Each row comes from the steps of one path. Every step used is in the known rows, and no mark comes twice. Write the path behind each row, first mark first.
Known rows
vofug fefat gufun geraz rumegim nuza mizig puraz: [ 1.08  0.51  2.44  2.60 -1.49  1.25 -1.92 -0.96  0.24  2.00  4.08  1.59
 -1.82 -2.93 -0.57 -0.08 -1.29 -3.97  1.08  0.66  1.14  2.93 -2.39 -0.09
 -0.90]
vofug fefat gufun: [ 0.80  0.88  1.10  1.70  0.20  1.06 -3.28 -2.11 -0.46  0.10  3.41  2.82
 -0.11 -3.33  0.64 -0.60 -0.95 -2.13  1.60  0.16  0.01  1.15 -0.69 -1.04
 -0.47]
nuza vofug fefat gufun geraz: [ 1.28  0.27  0.10  1.35  0.67 -0.14 -2.61 -0.60  1.46  3.91  2.11  1.14
 -0.33  0.20 -0.97  1.02  0.18 -2.73 -1.64  3.31  1.62  1.23  0.80 -3.84
 -1.14]
geraz gufun nuza: [ 3.26  3.26  0.15  1.34 -0.80  3.34 -3.38 -0.44 -2.70 -0.71  3.42  4.46
 -0.01  1.60  3.68 -0.78  1.92 -1.55 -0.91  0.30  0.40  0.15  0.55  0.27
 -0.10]
fefat vofug: [ 3.50  1.54  0.43  5.46 -1.60  4.98 -1.34 -0.67  0.55  0.95  4.22  0.48
  0.04  0.38  0.42  2.30  2.92 -3.53 -0.69  3.99 -0.27 -1.65  1.79 -4.13
 -2.21]
mizig nuza rumegim: [ 0.74  3.66  0.68  0.89 -2.72  2.68 -1.98  0.52 -2.85  3.15  2.85  1.43
  2.78 -0.48  1.68  1.75 -0.72 -1.92 -0.13  2.80 -0.43  2.87 -0.03  1.25
  1.20]
puraz mizig: [ 2.66  3.81  2.28  3.65  0.34  5.68 -1.93 -0.98 -1.94 -2.23  3.75  0.47
  1.14  0.28  2.46 -1.21 -0.40 -5.58 -0.77  0.09 -2.52 -0.92 -2.66 -1.98
  0.97]
nuza vofug fefat: [ 0.17  2.40  0.51  0.66 -0.40 -0.31 -1.43 -0.08  1.23  3.32  2.39  0.84
  0.41 -0.30 -1.44  0.95  1.22 -1.50 -1.04  3.26 -0.88 -0.65  1.72 -3.77
 -0.72]
vabit puraz mizig nuza rumegim: [ 0.90  4.51  2.74  1.72 -0.10  3.73  0.67 -3.98 -2.76 -0.31  4.33 -0.34
  2.60  1.04  2.24 -0.41 -1.31 -2.76 -0.45  3.00 -1.86  1.69 -0.90 -1.44
  3.52]
mizig nuza vofug fefat gufun geraz: [ 2.04  2.00 -0.90 -0.97 -0.84 -0.64 -3.92 -1.06 -0.09  3.77  2.24  1.74
  1.31  1.90  0.65  1.40  0.54 -1.67 -1.62  3.29  2.71  2.44 -0.30 -0.22
  0.75]
mizig nuza vofug: [ 1.60  3.98 -1.47 -0.64 -1.75  1.84 -2.30  0.16 -1.47  2.63  2.40  0.87
  2.40  2.51  1.11  1.49  1.78 -1.16 -0.88  3.70  0.47  1.14  0.34 -0.21
  1.30]
geraz gufun nuza mizig puraz: [ 3.19  3.49  1.06  1.41 -0.57  4.79 -2.89 -0.06 -3.82 -1.71  5.09  1.82
  0.03  1.50  2.30 -0.83  1.31 -1.28 -0.93  0.64 -0.55  0.57 -1.82  1.19
  0.70]
vabit puraz mizig nuza gufun geraz: [ 2.06  4.15  1.54  3.67  0.36  3.40 -1.04 -5.40 -1.71 -0.66  3.87 -0.45
  1.64  2.95  2.30  0.21 -2.43 -3.74 -1.22  1.89 -0.63  1.83 -2.97 -1.85
  3.53]
mizig nuza gufun geraz rumegim: [ 1.87  2.98 -1.57  2.78 -3.76  2.19 -3.78 -0.57 -1.15  3.19  2.09  1.71
  0.38  1.63  0.51  2.49 -1.39 -3.04 -0.75  1.17  1.55  3.62 -3.25  1.28
  0.03]
fefat gufun: [ 2.25  0.62 -0.14  3.57  0.14  5.29 -2.62 -1.40 -1.75 -1.04  3.35  2.00
  0.15 -1.39  2.10 -0.24 -0.89 -3.42  1.39  0.53  0.28  1.89 -1.50 -0.67
 -0.67]
fefat gufun nuza: [ 2.91  0.22 -0.07  1.44 -1.52  5.76 -3.73 -1.12 -1.62 -1.06  2.97  3.35
  0.89  0.39  4.05  1.13 -0.38 -1.93  0.56  0.96  1.04  1.82 -1.46  1.27
  0.88]
vofug fefat gufun geraz rumegim nuza mizig: [ 0.72  0.55  2.11  2.16 -1.76  0.96 -3.08 -0.32  1.61  1.86  2.77  2.55
 -2.02 -3.23  0.06  0.54 -1.92 -4.03  1.09 -0.03  1.17  2.06 -2.13 -0.64
 -2.60]
geraz rumegim nuza gufun: [ 0.28  2.95  1.05  3.41 -5.54  3.54 -0.52  1.18 -0.18  2.19  2.04  1.96
 -2.37 -1.41 -0.17  0.32  0.44 -4.06  1.18  0.02 -1.70  2.47 -1.87  0.73
 -2.24]
vabit puraz mizig nuza gufun: [ 1.45  4.68  1.68  2.17  0.13  4.01 -0.61 -5.28 -2.80 -1.86  4.29 -0.72
  1.86  2.06  2.20 -0.68 -1.73 -2.77 -0.40  1.79 -2.05  1.51 -2.98 -0.90
  3.81]
vofug fefat gufun nuza mizig: [ 0.87  0.66  1.90 -0.62 -1.24  2.51 -4.64 -1.10 -0.55 -0.55  3.55  2.65
  0.31 -2.48  1.90  0.88 -1.41 -0.91  1.00  0.17 -0.23  0.79 -1.92  0.72
  0.24]
nuza vofug fefat gufun geraz rumegim: [ 0.80  0.25 -0.58  0.90 -1.21 -0.10 -1.69  0.35  2.08  4.60  1.81  1.78
 -1.27 -0.30 -2.31  1.18  0.79 -2.66 -1.39  3.73  1.79  1.74  0.49 -3.00
 -2.44]
vabit puraz mizig: [ 1.48  4.07  2.28  4.17  1.05  4.58  1.11 -4.66 -1.20 -2.42  4.40  0.04
  1.43  0.85  2.28 -0.76 -1.04 -3.81  0.35  1.67 -2.31 -0.49 -0.99 -3.49
  2.48]

Which path is each row?
[ 2.08  2.56  1.59  1.39 -2.38  6.46 -2.37  0.15 -1.91 -1.21  4.63  0.36
  1.88  0.78  2.55  2.76 -0.25 -1.23  0.12  1.76 -1.12 -0.10 -2.60  1.04
  2.56]
gufun nuza mizig puraz
[ 0.52  1.10  0.19  0.12  0.07  0.61 -2.08 -0.61  0.59  2.54  2.53  0.91
  0.11 -0.66 -1.10  0.11  0.89 -1.65 -0.89  3.25  0.06  0.94  0.76 -2.87
 -0.73]
nuza vofug fefat gufun
[ 3.16  3.82  1.52  2.94 -0.64  4.28 -4.35 -1.77 -2.62 -0.28  3.32 -0.20
  1.54  2.78  2.46 -0.35 -1.91 -4.96 -2.73  0.42 -0.72  2.07 -5.20  0.36
  2.46]
puraz mizig nuza gufun geraz
[ 2.05  1.94  0.41  5.91 -3.45  2.53 -0.66  0.94  2.66  4.32  1.39  3.61
 -2.15  0.08  0.99  2.14 -0.14 -6.36  0.13  0.95  2.08  1.35 -0.11 -2.07
 -2.61]
gufun geraz rumegim nuza
[ 1.07  1.59  1.96  1.36 -3.56  4.33 -2.12  1.22 -1.30  2.89  2.40  2.72
  1.69  0.02  2.93  3.08 -0.32 -1.62 -0.93  2.75 -0.93  1.21  1.14  0.28
  1.39]
gufun nuza rumegim
[ 1.92  5.04  1.79  1.95  0.46  3.88  0.21 -4.94 -2.32 -1.95  4.45  0.31
  2.49  1.87  3.10 -0.64 -0.57 -2.80  0.30  2.07 -1.42  0.59 -1.53 -1.47
  3.64]
vabit puraz mizig nuza
[ 1.21  1.30 -0.75  6.34 -2.77  3.30 -2.76 -0.20  0.58  3.37  1.73  1.20
 -1.99  0.28 -1.29  2.72 -2.43 -4.90 -1.11  0.63  0.40  2.49 -3.31 -1.71
 -2.12]
nuza gufun geraz rumegim
[ 1.37  1.29  2.52  1.85 -0.73  0.06 -1.72 -0.33  1.54  4.00  1.77  2.02
 -1.14  0.14  1.09 -0.30  0.53 -3.88 -0.96  2.30  0.57  1.63  0.99 -2.47
 -0.70]
rumegim nuza vofug fefat gufun geraz
[ 0.84  1.91  2.92  0.73 -1.04  0.58 -1.29 -0.17  0.33  2.79  2.22  1.55
 -0.66 -0.65  1.02 -1.25  1.68 -2.70 -0.12  2.10 -1.01  1.29  0.87 -1.35
 -0.37]
rumegim nuza vofug fefat gufun
[ 1.29  0.17  1.60  2.77 -1.85  0.02 -2.56 -1.06  1.49  3.02  2.46  4.00
 -2.09 -2.70  0.60 -0.04 -0.92 -4.27  0.97  0.21  1.86  2.46 -0.57 -0.90
 -1.95]
vofug fefat gufun geraz rumegim nuza
[ 1.91  1.56 -1.15  6.10 -2.78  2.88 -1.05  0.54  2.53  3.83  1.69  3.35
 -1.66  0.17  0.03  3.27 -0.66 -5.70  0.07  1.37  2.52  0.82 -0.42 -2.71
 -2.89]
gufun geraz rumegim
[ 2.38  3.30  1.73 -1.88 -0.02  2.62 -3.42 -1.32 -2.41 -0.42  3.68  0.07
  2.13  1.72  1.51 -1.94  0.71 -3.17 -2.23  2.20 -0.61  1.55 -2.86  0.47
  2.18]
puraz mizig nuza vofug fefat gufun
[ 1.74  2.15  0.95  5.53 -3.57  3.49 -1.04  1.72  2.40  3.53  1.83  2.31
 -2.16 -0.56  0.50  2.78 -1.29 -6.08  0.25  0.84  1.38  0.93 -1.70 -1.74
 -3.31]
gufun geraz rumegim nuza mizig
[ 2.97  4.64  1.56  1.04 -0.69  4.80 -3.01 -1.33 -3.01 -1.65  3.65  0.88
  2.59  1.34  3.50 -1.15  0.07 -4.38 -1.06  0.57 -1.28  0.44 -3.42  0.59
  2.58]
puraz mizig nuza
[ 0.10  1.94  1.12  0.15 -4.59  1.43 -0.14  1.62  1.11  3.58  2.06  2.58
 -2.29 -1.77 -1.14 -0.54  2.25 -3.17  0.74  1.99  0.01  2.45  0.43 -0.07
 -2.74]
geraz rumegim nuza vofug fefat gufun
[ 2.06  4.19  2.85  0.76 -1.42  4.75 -2.31 -0.21 -3.65  0.36  3.70  0.01
  2.86  0.66  2.50 -0.86 -0.89 -4.26 -1.79  2.01 -2.12  1.82 -2.64  0.77
  2.54]
puraz mizig nuza rumegim
[ 1.37  1.99 -1.47 -1.64 -2.55 -0.64 -3.05  0.08  0.40  4.63  2.08  2.14
  0.53  1.25 -0.48  1.45  1.07 -1.59 -1.34  3.75  3.01  3.04 -0.28  0.48
 -0.43]
mizig nuza vofug fefat gufun geraz rumegim
[ 1.21  1.72  0.80 -1.42 -2.48  1.14 -2.86  0.20  0.75  2.71  2.06  2.81
  1.14  1.72  1.66  2.51  1.94 -0.11 -1.70  3.26  0.04 -0.52  1.63 -1.20
  1.33]
gufun nuza vofug fefat
[ 1.44  0.42  1.36 -0.12 -1.18  1.42 -4.13 -1.93 -0.51  0.20  3.30  3.82
  0.46 -1.88  2.36  0.41 -0.43 -1.17  0.86  0.50  0.63  1.10 -0.49  0.32
  0.88]
vofug fefat gufun nuza
[ 2.30  0.43  0.82  0.76 -1.42  7.24 -4.23 -0.20 -1.59 -1.96  3.61  1.60
  0.78 -0.48  3.41  1.63 -1.77 -1.73  0.65  0.74  0.11  1.43 -3.44  1.45
  0.19]
fefat gufun nuza mizig
[ 1.07  1.64  0.76  3.76 -3.43 -0.23 -0.74  1.20  3.59  6.03  1.17  3.09
 -2.22  0.07 -0.66  2.00  0.57 -5.31 -1.07  2.22  2.36  1.12  0.90 -3.00
 -2.97]
gufun geraz rumegim nuza vofug fefat
[ 2.08  1.98  1.21  5.75 -3.34  3.75 -0.19  0.93  1.44  3.55  3.04  1.51
 -1.91 -0.22 -0.15  2.18 -0.63 -6.23  0.29  1.48  1.53  1.76 -1.82 -1.29
 -1.68]
gufun geraz rumegim nuza mizig puraz
[ 3.07  2.60  1.70 -0.52  0.46  2.09 -3.87 -1.42 -1.33  0.95  3.12  0.35
  1.43  2.63  1.70 -1.17 -0.05 -4.26 -3.08  2.46  0.86  1.85 -2.90 -0.42
  1.95]
puraz mizig nuza vofug fefat gufun geraz
[ 2.20  2.63  1.46  1.09 -1.37  3.25 -2.76  0.67 -3.24  1.33  3.34  3.68
  0.17  0.62  2.68 -0.50  1.15 -1.56 -1.73  1.47 -0.43  1.50  1.27  0.33
 -0.42]
geraz gufun nuza rumegim
[ 2.74  3.52  0.76  0.84 -0.67  4.56 -4.05  0.58 -2.66 -1.81  3.87  2.68
 -0.26  0.82  2.89 -0.26  0.53 -1.26 -0.84 -0.05 -0.52 -0.14 -1.28  0.55
 -0.87]
geraz gufun nuza mizig
[ 1.88 -0.44  1.34  1.13 -2.09  5.72 -3.15 -0.02 -2.25  1.31  2.80  2.55
  1.05 -0.69  3.12  1.44 -1.14 -1.90 -0.23  2.37  0.31  3.15 -0.76  1.19
  0.73]
fefat gufun nuza rumegim
[ 1.48  3.84 -1.15  1.64 -2.19  3.03 -4.13 -1.47 -3.08  0.79  2.88  0.77
  1.95  1.05  1.50  1.20 -1.05 -1.67 -0.13  0.70 -0.60  2.63 -3.23  1.78
  1.65]
mizig nuza gufun
